Each row was made from one small tree. The marks that hang from a mark follow it in brackets, in alphabetical order. Every link used is in the known rows. Write each row's tree.
Known rows
zele{rezar}: [ 7 -2  4  5  6  7 -4 10  3  1  6 -4  5 13 -4  5  2  3 -1  2]
bive{kolol}: [ -4   1   5  -2   0  -2  -3  -3   0   6  16  10   2   2  -4   1   8 -10
   3  -7]
vubir{ralil{zele{bive dovemu}}}: [ -9   4  13   1  -1   1   6   5  -6  -3   6  11 -10 -15  -1   3   0   5
   2  -2]
rezar{zele}: [ -2   4   2   1   1  -2  14   0  -5   1   8  -1  -5 -12  -1  -6  -1  -9
   0   7]
kolol{bive ralil{zele}}: [-14   0  -8   4   1  10   2  -8   4  -2  12  10 -10   5  10  10  -8  15
   2  -2]
kolol{bive dovemu ralil{zele{rezar}}}: [  4  -1  -3  11   4  17  18  -6  -1   8  24  11  -2  12  11   5 -12  33
   3  -8]
bive{kolol{dovemu ralil{zele}}}: [  2   5   4   2   1   4  13 -11  -5  12  33  16  -3   5   3  -2   3   2
   4 -15]
bive{kolol{dovemu{vubir}}}: [11  2 10  1  0  0 15 -6 -4 14 18  8  9  5  0  1  6  5  3 -9]
vubir{ralil{zele{bive{kolol} dovemu rezar}}}: [-7  4 17  3  2  3  4  9 -5  0 14 12 -7 -9 -4  5  3  2  2 -3]
ralil{zele{bive{kolol} dovemu{vubir} rezar}}: [ 2 -1 26  2  5  3 24 16  0 -2  6  0 -8  5  5 11  5 -2 -1  5]
ralil{zele{bive{kolol}}}: [-11   4  15  -4   0  -4  23   7   2  -8   0   9 -11  -5   3  -3   2   4
   3   1]
dovemu{vubir{ralil}}: [ 8  4  6  1 -2  1  4 -2  0  6 -4 -1  7  0 -2 12  4 14  1  1]
dovemu{vubir{ralil{zele{bive rezar{kolol}}}}}: [  3   5  12   0  -1   6  13   7   3   2 -11  -1   3   0   0  11   4  21
   1   2]
bive{kolol{dovemu{vubir{ralil}}}}: [ 10   3  10   1   0   1  12  -7  -5  15  20  12   9   2  -2   2   6   8
   4 -11]
rezar{vubir{ralil{zele{bive dovemu}}}}: [ -8   2  11  10  -3  -5   1   6  -3  -1   1   5   1 -11  -2  11   2 -11
   5   5]
rezar{kolol{bive} vubir zele{dovemu}}: [-15  -6   2  10  -3   8   6   9  -6   9  -2  -4   0 -18   8  11  -4 -20
   4  12]
dovemu{vubir}: [11  1  6  0 -1  0 10 -1  2  4 -8 -8  6  7  2 10  3  9 -1  5]
ralil{zele{bive dovemu rezar{kolol vubir}}}: [-6 -2 20  6  3  7 17 21  0 -5 -5 -3 -8 -1  7  8  1 -5  1  7]
bive{kolol{dovemu}}: [  6   1   7   1   1   0  10  -5  -5  12  22  12   6   2  -1  -4   4   1
   4 -11]
vubir{ralil{zele}}: [-10   7   5   0  -1   3   4  -3  -3   0   4  12  -9 -13  -1   1   1   6
   4  -2]
vubir{ralil{zele{bive dovemu rezar{kolol}}}}: [ -8   3  13   2   1   8   4  12  -4  -1   3   9  -8 -10  -1   4   1   9
   2  -2]

Write each row's tree
[ 6  5 11  1  1  5 12  1  1  4 -4 -1  1  2  0 13  5 15  1  3] -> dovemu{vubir{ralil{zele{rezar}}}}
[ 11   4   2   3   0   3   8 -11  -3  16  30  11   7  11   0   4   5   7
   2 -14] -> bive{kolol{dovemu{vubir} ralil}}
[ 0 -3  0  9  2 11 -7 15  5  4 -5 -7 11  9 -2  9  4 -3  3  3] -> zele{rezar{kolol vubir}}
[  1   6   7   0  -4   6  30  10  -7   8  -6   1   3 -17   1  -8  -5  25
   3  -1] -> rezar{kolol{dovemu{vubir{ralil}}} zele{bive}}
[ -1   0  22  -1   1  -1  27  11  -2  -5  -5  -2 -13  -4   9   7   0   2
  -1   7] -> ralil{zele{bive dovemu{vubir}}}
[12 -2  3  4  4 17  7 11  2  9 -2 -6  9 12  2  3  1 17  0 -3] -> zele{rezar{kolol{dovemu{vubir}}}}
[ -8   1  22  -2   1  -2  21   9  -3  -5   7   7 -15  -7   7   3   2  -8
   0   2] -> ralil{zele{bive{kolol} dovemu}}
[ 6 -3  2  6  3 20  3 11  2  9 -2  0 10  9  1  8 -2 28  1 -3] -> zele{rezar{kolol{bive dovemu{vubir{ralil}}}}}
[ 4 -1 24  3  5  4 25 18  0 -5 -2 -5 -9  4  7 10  2  3 -2  8] -> ralil{zele{bive dovemu{vubir} rezar}}
[-6  6  6  1 -1 -7 14  6 -3 -2 17  6 -3 -9 -5 -5  0 -5  1  1] -> rezar{zele{bive{kolol{ralil}}}}
[ -7   2   8  10  -2  -3   0   1  -4   3   4   4   0 -10   0  11   3 -15
   5   5] -> rezar{vubir{ralil{zele{dovemu}}}}
[  3   4   5   7   2   5  11  -7  -3  13  35  14   2  10   2   2   5  -2
   5 -12] -> bive{kolol{dovemu ralil{zele{rezar{vubir}}}}}
[ -4   2  16   1   4   2  21  16   4 -10  -4   1  -8   3   2   0   0  11
   1   6] -> ralil{zele{bive rezar}}
[  1   3  18   2  -1  -6  18   9  -9   3  16   2  -3 -14  -3   4   3 -11
  -1   5] -> rezar{zele{bive{kolol} dovemu{vubir{ralil}}}}
[-9 -4 -2 11  4 13 -2  0  2  2 19  5 -8 10 10 18 -6  3  1  1] -> kolol{bive ralil{zele{dovemu rezar{vubir}}}}
[16  4 13  3 -1  2 29 -1 -6  9  2  4  6 -2  3  1 -3 30  2 -4] -> kolol{dovemu{vubir{ralil{zele{bive}}}}}
[ 1 -6 12 13  2  8 -7 28 -1  0  6 -6  7  9 -1 16  0 -8 -2  0] -> zele{bive dovemu rezar{kolol{ralil} vubir}}
[-16   1   3   6  -4   8  -3   5  -3   7  -8   3   0 -15   3   9   3  -9
   7   1] -> rezar{kolol vubir{ralil{zele{dovemu}}}}
[ 5 -5 21 15  3 -1 -6 28 -3 -3 10 -2  9  3 -7 17  1 -9 -1  4] -> zele{bive dovemu rezar{vubir{ralil}}}
[  4   0   4  12   3   4 -10  11   2   3   7  -1  11   8  -8  11   4  -4
   3   4] -> zele{rezar{vubir{ralil}}}
[11  0 -2  6  4 18  2  7  2 10  7 -4  8 16  2  5  0 19  0 -7] -> zele{rezar{kolol{dovemu{vubir} ralil}}}
[ 2 -5 11  7  3 12 -6 26 -2 -1  7 -4  1  9  0 10 -1  3 -5 -4] -> zele{bive dovemu rezar{kolol{ralil}}}
[ 0 -1 22  1  4  9 24 20  1 -3 -8 -6 -9  2  9 10  1  6 -2  7] -> ralil{zele{bive dovemu{vubir} rezar{kolol}}}
[  5   4   9   2  -2  -5  12   6   0   1  14  10   8   6  -4   1   0  17
   1 -10] -> zele{bive{kolol{dovemu{vubir} ralil}}}
